Every row comes from one small tree of marks. Brackets hold a mark, then the marks that hang from it, in alphabetical order. Every link used is in the known rows. Which tree was each row made from?
Known rows:
[Z [M [R [W N]]]]: [-3.88 -0.64  0.09 -1.83  0.20  1.07  3.47 -0.54 -0.52  0.20  1.63  0.40
  2.64  0.00 -0.77 -2.07]
[M [R W]]: [-2.95  0.56  0.64 -1.71 -0.74  1.44  5.03  0.70 -0.71 -0.08  1.05  1.96
  2.16  1.28 -0.44 -1.98]
[M [R [K F] W]]: [-4.59 -0.43  1.85 -1.84 -1.26  1.99  4.45  3.55  0.94 -0.33  0.37  1.96
  1.84  0.64 -2.93 -0.26]
[P [U D]]: [-3.59  0.31 -0.08 -1.23 -3.02 -0.05  4.84  1.60 -3.76  0.99 -0.31  3.13
  2.46  1.64 -2.89 -4.50]
[M [R K]]: [-4.05 -0.74  1.33 -2.91 -0.37  1.02  4.48  0.54  1.85 -0.65 -0.88  1.70
  1.61  0.40 -3.01 -0.22]
[U D P]: [-3.41  0.91 -0.57 -3.21 -2.93 -0.18  6.01  2.16 -4.18  0.82 -1.57  1.97
  2.09  1.23 -2.58 -6.08]
[R [K F] [W N]]: [-6.56 -1.81  3.16 -0.80  0.69  0.76  5.27  4.38 -1.29  2.33 -0.22 -0.76
  0.97 -0.13 -3.30  0.24]
[P U]: [-4.00  0.12  0.67 -1.06 -1.54  0.33  4.49  0.26 -2.22  0.97  0.10  2.59
  1.91  2.03 -2.64 -2.52]
[W [P U] R]: [-4.68  0.42  2.41 -2.81  0.86  0.42  5.23 -0.80 -2.66  3.46  0.87  0.51
  1.85  2.91 -3.92 -6.12]
[Z [M [R [W P]]]]: [-3.88 -0.12  0.32 -2.11 -1.02  1.66  3.60 -0.03 -0.33 -0.26  2.72  2.14
  2.54  0.76 -1.77 -3.25]
[K F]: [-4.70 -0.86  3.40 -2.58 -0.54  0.64  4.15  1.08 -1.06  0.38  0.04  1.79
  1.41  0.93 -3.45 -0.10]
[R K]: [-5.35 -1.60  2.15 -2.21  0.05  0.07  4.53  1.44  0.36  0.37 -1.30  0.82
  0.58 -0.40 -4.28 -0.11]
[P [U [D S]]]: [-3.46 -0.11 -0.63 -1.94 -3.98 -0.95  4.36  1.81 -4.84  1.38 -0.11  4.49
  1.79  1.79 -2.22 -5.28]
[M [R [K F] [W [P U]]]]: [-4.98  0.16  1.72 -1.53 -2.24  2.55  5.00  4.00  0.18  0.62  1.47  3.25
  2.27  2.38 -3.60 -2.14]
[M [R K [W [N L]]]]: [-4.85 -1.25  1.16 -1.09  0.67  0.65  6.99  1.40 -0.41  0.88 -0.25 -0.63
  1.88  0.12 -1.03 -0.93]
[R K W]: [-5.49 -0.97  1.65 -0.56 -0.50  0.75  4.97  3.86 -0.91  0.77  0.09  0.74
  0.57 -0.35 -3.11 -1.03]
[Z [M [R K]]]: [-4.47 -1.35  0.41 -2.75 -0.62  1.06  2.56  0.00  1.91 -1.26  0.33  1.48
  2.06 -0.73 -3.45 -0.86]
[R W]: [-4.04  0.03  1.38 -0.68 -0.45  0.59  5.24  1.61 -2.71  1.03  1.21  1.14
  1.20  0.69 -1.08 -2.32]

Write each row's tree:
[-6.09 -1.22  2.82 -0.82 -1.15  1.29  4.53  5.16 -0.67  0.68  0.33  1.16
  0.81 -0.05 -4.15 -0.04] | [R [K F] W]
[-6.91 -1.65  1.71  0.44  0.12  0.28  8.37  3.03 -3.22  3.27  0.99 -0.47
  1.49  1.37 -2.68 -3.35] | [R K [W [N L] [P U]]]
[-6.02 -0.47  3.03 -3.04 -0.85  0.64  4.88  3.26 -2.23  3.22 -0.27  0.92
  2.00  2.03 -6.48 -5.89] | [W [P [U D]] [R [K F]]]
[-4.82 -0.49  1.65 -2.03  0.64  1.56  6.10  1.60 -0.01  1.78  0.82  0.64
  1.96  1.41 -1.91 -2.08] | [M [R K [W N P]]]
[-7.52 -1.89  3.01  0.24 -0.51  0.74  7.85  4.40 -3.05  3.24  1.16 -0.03
  1.74  1.59 -3.75 -2.42] | [R [K F] [W [N L] [P U]]]
[-7.42 -2.84  5.03 -3.02  3.93 -0.88  8.17 -0.27 -2.12  4.68 -0.88 -4.10
  1.41  0.64 -4.35 -3.18] | [W [N L] P [R [K F]]]
[-7.50 -2.31  4.02 -2.04  2.61 -0.56  8.01  0.43 -2.83  4.95 -0.60 -2.93
  1.96  1.82 -4.63 -4.20] | [W [N L] [P U] [R [K F]]]
[-6.33 -0.63  3.64 -2.86  0.26  0.98  4.66  2.03 -1.05  3.14  0.06  0.50
  1.59  2.31 -6.35 -4.33] | [W [P U] [R [K F]]]
[-5.15 -0.54  1.06  0.20 -0.70 -0.13  8.81  1.74 -5.97  3.61  1.80  0.26
  2.43  2.10 -0.77 -5.92] | [R [W [N L] [P [U D]]]]
[-6.31 -1.29  2.62 -1.08  1.22  0.63  6.59  2.73 -1.82  3.27  0.83 -0.43
  0.91  0.83 -2.90 -2.35] | [R K [W N P]]
[-3.87  0.20 -0.36 -1.42 -1.92  1.84  3.42  0.38 -0.80 -0.05  2.85  2.84
  2.91  1.46 -1.98 -3.93] | [Z [M [R [W [P U]]]]]
[-6.76 -1.87  4.99 -3.94  4.00  0.01  5.80  0.23 -1.08  4.85 -0.80 -3.01
  1.30  1.16 -4.88 -2.96] | [W N P [R [K F]]]
[-6.10 -0.71  1.36 -0.37 -0.76  0.69  6.68  4.26 -3.34  3.54  0.72  0.70
  1.75  1.46 -3.36 -4.43] | [R K [W N [P [U D]]]]
[-6.40 -0.88  1.84 -0.27  0.11  0.97  6.36  3.39 -2.42  3.53  1.01  0.40
  1.43  1.72 -3.17 -3.15] | [R K [W N [P U]]]
[-5.04 -0.39  2.13 -1.93  0.96  0.20  6.52 -1.24 -3.25  3.96  0.88  0.84
  2.09  3.23 -2.27 -3.97] | [W N [P U]]
[-5.38 -1.03  2.31 -0.50  1.32 -0.20  8.77  0.22 -4.43  3.41  1.85 -0.93
  1.63  1.46 -0.37 -3.85] | [R [W [N L] P]]
